What can hang from each mark
bofig: rilaz
gigif: dibugil gupig zive
rilaz: bofig
dibugil: fidotag gigif
fidotag: dibugil
pivaf: gupig
zive: bofig gigif
gupig: pivaf

Each row was made from one small tree. The marks that hang from a mark follow it in brackets, in alphabetical order. Every link used is in the known rows. Write each row's tree.
Known rows
gupig{pivaf}: -.05	-.04	-.09	-.02	.06	-.40	-.46	.25	.17	.12	.16	.05	.10	-.13	-.03	-.31	.30	-.36	-.06	.40	-.06	-.08	-.06	-.14	-.01	-.16	-.12	.11	.01	.48	.47	.04	.05	.01	.06	-.32	-.05	.12	-.02	-.11	-.30	-.72	.13	.24	-.10	-.10	.17	.04
zive{bofig{rilaz} gigif{dibugil{fidotag} gupig}}: .08	.04	-.05	.07	-.29	.14	.36	-.14	.00	-.11	-.15	-.12	-.07	.14	.10	.10	-.14	.00	-.05	-.10	-.05	-.10	-.01	-.04	-.16	.17	.14	.12	-.02	-.11	-.75	-.24	-.16	-.23	-.14	-.07	.10	-.01	-.05	.28	.08	.09	-.11	-.15	.19	.07	-.45	.01
fidotag{dibugil}: -.03	.04	-.09	.31	.10	-.36	-.30	.07	.33	.16	.11	.07	-.05	-.16	-.17	.07	.45	-.34	.02	.39	.01	-.34	-.05	-.23	-.01	.02	.22	.07	-.38	.44	.54	-.04	.20	-.12	-.09	-.11	.10	.14	-.07	.06	-.05	-.57	.18	.14	-.08	-.10	.37	.03
zive{bofig gigif{dibugil gupig}}: .12	.07	-.21	.17	-.12	-.10	.37	.16	-.13	.18	-.25	.03	-.02	-.11	.13	-.19	-.05	.00	.01	.01	-.14	.12	.02	-.07	-.12	-.12	.40	.06	.08	.04	-.41	-.22	-.10	-.09	.21	.21	-.05	.08	-.08	.24	-.08	-.31	-.04	-.01	.02	.03	-.79	.02
zive{bofig{rilaz} gigif{dibugil{fidotag} gupig{pivaf}}}: .05	-.01	-.12	-.14	-.23	.20	.09	.16	-.12	-.15	-.11	-.08	.01	.10	.13	-.03	-.20	-.04	-.10	-.09	-.09	.12	.03	-.07	-.14	.02	-.03	.17	.30	.05	-.63	-.20	-.27	-.21	-.20	-.20	.05	-.03	-.11	.18	-.04	.20	-.15	-.27	.11	.13	-.36	.01
dibugil{fidotag gigif{gupig zive{bofig}}}: -.03	.01	.23	.10	.09	-.07	.26	-.29	-.05	-.02	.11	.03	-.07	.13	-.08	.05	-.13	.27	-.11	-.30	.07	.10	.05	.25	.06	.24	-.10	-.10	-.15	-.40	-.07	.18	.04	.03	.02	.16	.05	.11	.18	-.05	.10	.16	.00	.10	.08	-.02	.07	-.02
gigif{dibugil{fidotag} gupig{pivaf} zive}: .01	-.04	-.24	-.20	.14	.19	-.29	.05	-.10	.00	-.14	-.02	.04	-.10	.08	.24	-.09	-.02	.26	-.21	.04	-.12	-.03	.00	.09	-.46	-.22	-.26	.52	-.04	.04	.05	.04	.39	-.11	-.03	-.10	-.41	-.06	-.05	.00	.44	.03	-.23	-.10	.08	.38	-.07
dibugil{fidotag gigif{gupig{pivaf} zive}}: -.06	-.09	.10	-.21	.14	.09	-.21	-.12	-.07	-.14	.15	-.03	.08	.05	-.03	-.01	-.10	.15	.01	-.35	.11	.05	.04	.12	.11	.00	-.31	-.14	.13	-.12	.38	.20	.06	.18	.04	-.09	-.02	.00	.12	-.21	.05	.28	.00	-.05	-.08	.00	.37	-.06
dibugil{gigif{zive{bofig{rilaz}}}}: -.04	.04	.41	.04	-.06	.00	.44	-.28	.12	-.03	.22	-.02	-.06	.20	-.02	-.01	-.05	.13	-.19	.37	.01	-.05	-.08	.05	-.03	.30	.02	.09	-.70	-.20	-.08	.06	-.03	-.15	-.15	.10	.04	.09	.00	-.11	.08	-.26	-.07	.34	.12	-.12	-.21	.07
rilaz{bofig}: .03	.00	-.14	.31	.15	-.14	-.29	.08	.21	.16	.02	.11	-.10	-.05	-.18	-.10	.36	-.38	.05	.45	.02	-.15	-.12	-.05	.06	.09	.21	.04	-.23	.27	.30	.11	.13	-.18	.27	-.08	.03	.22	.24	-.13	-.27	-.60	.11	.34	.05	-.11	-.29	.08
fidotag{dibugil{gigif{gupig{pivaf} zive{bofig{rilaz}}}}}: -.03	-.02	.29	-.21	.01	.32	.06	.09	-.06	-.20	.02	.01	-.02	.02	-.05	.10	-.12	.18	.07	.12	.05	.22	.02	-.06	.06	.10	.06	.09	-.18	-.06	.10	-.05	-.05	-.09	-.07	.14	-.02	-.13	-.15	-.08	.19	.40	-.10	-.11	.01	.05	.13	.02
fidotag{dibugil{gigif{gupig{pivaf}}}}: -.05	-.06	-.01	-.04	-.04	-.02	-.39	.26	.02	-.06	.03	.02	.11	-.16	-.15	-.10	.13	-.07	.07	-.04	.06	.06	.07	-.17	.07	.09	.06	.04	.06	.24	.83	-.01	.10	-.11	.14	-.08	.05	.11	-.01	-.06	.10	.00	.04	-.03	-.16	.01	.39	-.03
dibugil{fidotag gigif{zive{bofig}}}: -.10	.05	.22	.23	.20	-.25	.27	-.27	.10	.02	.28	.08	-.10	.23	-.16	-.02	.02	.13	-.39	-.09	.03	.04	.03	.19	.03	.32	-.10	-.06	-.36	-.22	.07	.25	.00	-.17	-.32	.08	.15	.33	.15	-.06	.00	-.05	.01	.24	.06	-.06	.12	.03
fidotag{dibugil{gigif{gupig{pivaf} zive}}}: -.02	-.04	.05	-.14	.13	.18	-.26	.11	-.06	-.08	.01	.04	.06	-.15	-.07	.04	.02	.12	.17	-.10	.09	.12	.06	-.11	.14	-.12	.04	-.10	.02	.08	.67	.03	.12	.08	.15	.17	-.05	-.07	-.09	-.17	.16	.28	.01	-.14	-.19	.02	.39	-.04
dibugil{fidotag gigif{gupig{pivaf} zive{bofig}}}: -.08	-.03	.15	-.12	.14	.01	-.01	.02	-.15	-.07	.13	.06	.01	.11	-.06	-.13	-.18	.23	-.15	-.27	.04	.36	.08	.20	.09	.08	-.24	-.07	.20	-.24	.03	.21	-.07	.04	-.08	.04	-.01	.10	.14	-.11	-.02	.34	-.04	-.01	.01	.02	.13	.00
dibugil{fidotag gigif{gupig{pivaf} zive{bofig{rilaz}}}}: -.05	-.05	.29	-.26	-.09	.23	.11	-.16	-.06	-.26	.16	-.06	.01	.23	-.01	.04	-.22	.21	-.08	-.14	.07	.16	.01	.16	.03	.26	-.31	.02	-.04	-.30	-.15	.11	-.11	-.05	-.15	-.11	.00	-.07	.07	-.13	.10	.40	-.11	-.02	.11	.03	.17	.00
pivaf{gupig}: -.08	.01	-.17	.12	-.24	-.21	-.37	-.19	.23	.31	.03	-.06	.06	-.15	.04	.00	.46	-.29	.26	.38	-.02	-.31	-.01	-.08	-.04	.27	.10	.19	-.32	.38	.30	-.05	.24	.08	.58	-.12	.03	.06	.14	-.01	-.09	-.68	.23	.18	-.10	-.14	.42	-.02
gigif{dibugil{fidotag} zive{bofig{rilaz}}}: -.04	.07	.08	.06	.00	.09	.28	-.22	.11	-.01	.04	-.03	-.14	.17	.01	.42	-.04	-.04	-.09	.23	-.01	-.33	-.12	.06	-.05	.03	-.05	-.04	-.26	-.19	-.49	.02	-.07	.05	-.58	-.02	.07	-.22	-.12	.06	.06	.16	-.02	.05	.15	.01	.13	.03

Which tree is each row?
.15	.02	-.29	.09	-.15	.00	.08	.03	-.04	.12	-.22	-.07	.07	-.17	.17	-.12	.05	-.07	.16	-.06	-.06	-.20	-.02	-.12	-.10	-.20	.29	-.03	.11	.15	-.08	-.26	.03	.03	.35	.10	-.04	-.03	-.08	.17	-.01	-.30	-.02	-.12	-.05	-.02	-.57	-.02 => zive{gigif{dibugil gupig}}
.10	.01	-.30	.12	-.14	.02	.04	-.11	.01	.00	-.15	-.08	.02	-.01	.07	.05	.00	-.07	.02	-.32	-.01	-.25	.04	-.05	-.09	-.06	.11	-.06	.20	.06	-.20	-.14	.02	-.01	.12	-.07	.07	.03	.01	.19	.02	-.03	.01	-.21	.01	.03	-.26	-.05 => zive{gigif{dibugil{fidotag} gupig}}
.02	.00	.04	-.27	.02	.35	.04	.02	-.11	-.10	-.13	-.05	-.04	.05	.09	.31	-.19	.06	.16	.04	-.01	.01	-.07	.05	.01	-.22	-.22	-.07	.28	-.19	-.51	-.03	-.13	.19	-.32	-.06	-.09	-.47	-.14	.01	.06	.55	-.09	-.21	.08	.11	.24	.00 => gigif{dibugil{fidotag} gupig{pivaf} zive{bofig{rilaz}}}
-.05	.01	.12	-.04	.18	.08	-.05	.28	-.15	-.04	-.02	.14	-.03	-.08	-.10	-.05	-.07	.19	.00	.00	.01	.40	.10	-.04	.12	-.04	.12	-.01	.06	-.03	.35	.07	-.01	-.07	.00	.29	-.05	.06	-.08	-.09	.10	.35	-.02	-.08	-.11	.04	.13	.02 => fidotag{dibugil{gigif{gupig{pivaf} zive{bofig}}}}
-.04	.05	-.19	.13	.19	-.07	-.02	-.20	.13	.09	.04	.00	-.06	.01	-.03	.34	.09	-.11	.01	.01	.04	-.42	-.06	.03	.02	-.23	-.07	-.24	-.05	-.02	.09	.07	.10	.24	-.39	.02	.06	-.19	-.05	.00	.01	.01	.10	.01	-.04	-.02	.30	-.03 => gigif{dibugil{fidotag} zive}
.07	-.04	-.36	-.09	-.08	.08	-.23	.19	-.10	-.05	-.13	-.05	.09	-.06	.10	-.11	-.06	-.12	-.01	-.35	-.06	-.01	.08	-.11	-.07	-.23	-.05	-.02	.49	.20	-.08	-.13	-.09	-.03	.04	-.18	.03	.01	-.04	.11	-.08	.10	-.03	-.31	-.08	.09	-.17	-.04 => zive{gigif{dibugil{fidotag} gupig{pivaf}}}
.02	.06	-.08	.10	.17	.06	.17	-.10	-.09	.12	-.18	.04	-.11	-.01	.04	.31	-.10	.10	.11	-.13	-.01	-.08	-.03	.16	.04	-.21	-.01	-.22	.19	-.29	-.43	.05	.03	.27	-.19	.20	-.06	-.29	-.01	.12	.06	.35	.04	-.08	.07	.05	.06	-.02 => gigif{dibugil{fidotag} gupig zive{bofig}}
.00	.06	.30	.05	.03	-.14	.26	-.23	.21	.07	.12	-.02	-.10	.08	.06	.07	.10	-.09	.01	.59	-.02	-.16	-.16	.01	-.05	.06	.09	.12	-.54	.02	-.37	-.02	.02	.03	-.10	.01	-.08	-.06	-.06	-.02	-.07	-.36	.03	.29	.15	-.12	-.18	.08 => gigif{zive{bofig{rilaz}}}
.03	.03	-.13	-.17	.18	.10	.03	.32	-.24	.17	-.24	.09	.00	-.18	.14	.01	-.14	.06	.21	.12	-.10	.25	-.03	.01	.05	-.53	.03	-.13	.45	-.05	-.20	-.02	-.07	.32	.03	.25	-.25	-.37	-.19	.02	-.10	.23	-.01	-.08	-.07	.06	-.14	.02 => gigif{dibugil gupig{pivaf} zive{bofig}}
-.07	-.11	.03	-.08	-.09	-.09	-.31	.02	.01	-.10	.16	-.05	.13	.04	-.12	-.13	.02	-.02	-.11	-.32	.07	.03	.06	.06	.03	.18	-.32	-.01	.21	.03	.53	.14	.05	-.04	.09	-.32	.10	.15	.19	-.12	-.01	.00	.02	.03	-.06	.00	.42	-.05 => dibugil{fidotag gigif{gupig{pivaf}}}
.01	-.02	.08	.20	-.11	-.06	-.14	-.03	.14	.03	.00	-.01	.02	-.13	-.17	.10	.22	-.03	.11	-.04	.09	-.18	.05	-.10	.06	.24	.22	.00	-.22	.08	.68	-.02	.21	-.11	.24	.05	.10	.14	.04	.04	.21	-.14	.06	.08	-.06	-.05	.30	-.02 => fidotag{dibugil{gigif{gupig}}}
-.01	.01	-.17	-.12	.24	.11	-.10	.19	-.19	.05	-.18	.07	-.03	-.04	.05	.11	-.17	.06	.08	-.11	-.05	.19	.01	.12	.06	-.39	-.13	-.16	.54	-.13	-.28	.07	-.08	.25	-.26	.08	-.11	-.30	-.09	.02	-.07	.52	.00	-.15	-.02	.10	.14	-.02 => gigif{dibugil{fidotag} gupig{pivaf} zive{bofig}}
-.07	.00	.12	.14	.14	-.16	.04	-.39	.18	-.03	.31	.01	-.02	.16	-.14	.08	.08	.06	-.21	-.15	.11	-.27	.00	.12	.04	.22	-.18	-.12	-.38	-.10	.41	.25	.12	-.03	-.20	-.03	.15	.23	.16	-.15	.07	-.11	.06	.18	-.03	-.09	.30	-.02 => dibugil{fidotag gigif{zive}}
-.01	-.04	.36	-.28	-.11	.22	.18	-.02	-.11	-.13	.08	-.05	.05	.08	.08	-.13	-.21	.20	.03	.15	.02	.27	-.04	.08	.02	.11	-.10	.08	-.13	-.19	-.08	.00	-.09	.01	.10	.04	-.12	-.12	-.02	-.15	.06	.15	-.12	.08	.06	-.01	-.10	.03 => dibugil{gigif{gupig{pivaf} zive{bofig{rilaz}}}}
-.02	-.02	.19	-.16	.12	-.04	.10	.13	-.19	.01	.06	.07	.06	-.02	.01	-.29	-.16	.22	-.01	-.01	-.02	.43	.04	.11	.08	-.06	-.04	-.02	.07	-.14	.16	.12	-.04	.09	.20	.19	-.16	.04	.03	-.17	-.05	.08	-.05	.10	-.06	-.03	-.14	.02 => dibugil{gigif{gupig{pivaf} zive{bofig}}}
.10	.00	-.11	-.19	-.31	.20	.21	.30	-.14	-.06	-.20	-.07	.04	-.03	.22	-.18	-.17	-.05	.03	.17	-.15	.23	.01	-.17	-.16	-.11	.16	.21	.20	.14	-.56	-.31	-.24	-.16	.06	-.05	-.09	-.09	-.21	.15	-.10	-.04	-.16	-.15	.07	.07	-.67	.04 => zive{bofig{rilaz} gigif{dibugil gupig{pivaf}}}
.04	.05	-.32	.24	-.04	-.16	.05	-.09	.13	.06	.04	-.04	-.02	.05	-.02	.01	.12	-.21	-.23	-.12	-.05	-.32	.02	-.11	-.11	-.02	.07	.01	-.05	.23	-.08	-.08	-.04	-.17	-.28	-.13	.19	.23	-.03	.16	-.07	-.27	.02	-.06	-.03	.00	-.21	.00 => zive{gigif{dibugil{fidotag}}}
.10	.02	.16	.05	-.30	-.07	.34	-.14	.09	.00	-.05	-.11	-.02	.07	.17	-.27	.01	-.04	.02	.24	-.07	.02	-.05	-.09	-.16	.21	.26	.27	-.34	.12	-.75	-.26	-.06	-.21	.36	-.04	-.05	.15	.00	.17	-.06	-.53	-.06	.02	.18	-.07	-.76	.06 => zive{bofig{rilaz} gigif{gupig}}
.07	.00	-.10	-.02	-.03	-.27	-.04	.36	-.12	.05	-.04	.06	.05	-.08	.13	-.56	.01	-.06	-.08	.09	-.15	.48	.07	-.07	-.09	-.10	.15	.25	.20	.30	-.36	-.12	-.14	-.17	.37	-.01	-.13	.29	-.02	.08	-.29	-.46	-.02	-.02	-.02	-.01	-.68	.05 => zive{bofig gigif{gupig{pivaf}}}
-.04	-.06	.10	.15	-.15	-.15	-.08	-.27	.13	-.05	.14	-.08	.06	.07	-.12	.02	.09	.00	-.08	-.36	.11	-.24	.02	.13	.02	.36	-.15	-.06	-.13	-.12	.40	.14	.16	-.04	.18	-.22	.14	.19	.25	-.01	.12	-.15	.06	.16	.03	-.05	.32	-.06 => dibugil{fidotag gigif{gupig}}
.01	-.05	-.29	-.10	-.05	.02	-.41	.20	-.04	.02	-.13	-.03	.09	-.12	.01	.10	.06	-.20	.12	-.14	.01	-.17	-.03	-.01	.02	-.27	-.21	-.12	.52	.11	.19	.00	.02	.19	-.09	-.29	-.01	-.24	.00	.04	-.06	.13	.05	-.13	-.09	.07	.45	-.06 => gigif{dibugil{fidotag} gupig{pivaf}}
-.01	.06	.20	.16	.12	.01	.22	-.05	-.04	.06	-.04	.10	-.10	-.05	-.11	.09	.00	.25	.06	-.01	.05	.15	.06	.03	.11	.11	.28	-.03	-.25	-.20	.17	.05	.10	-.05	.06	.41	.01	.05	-.03	.00	.20	.23	.02	.02	-.04	-.01	.06	.01 => fidotag{dibugil{gigif{gupig zive{bofig}}}}
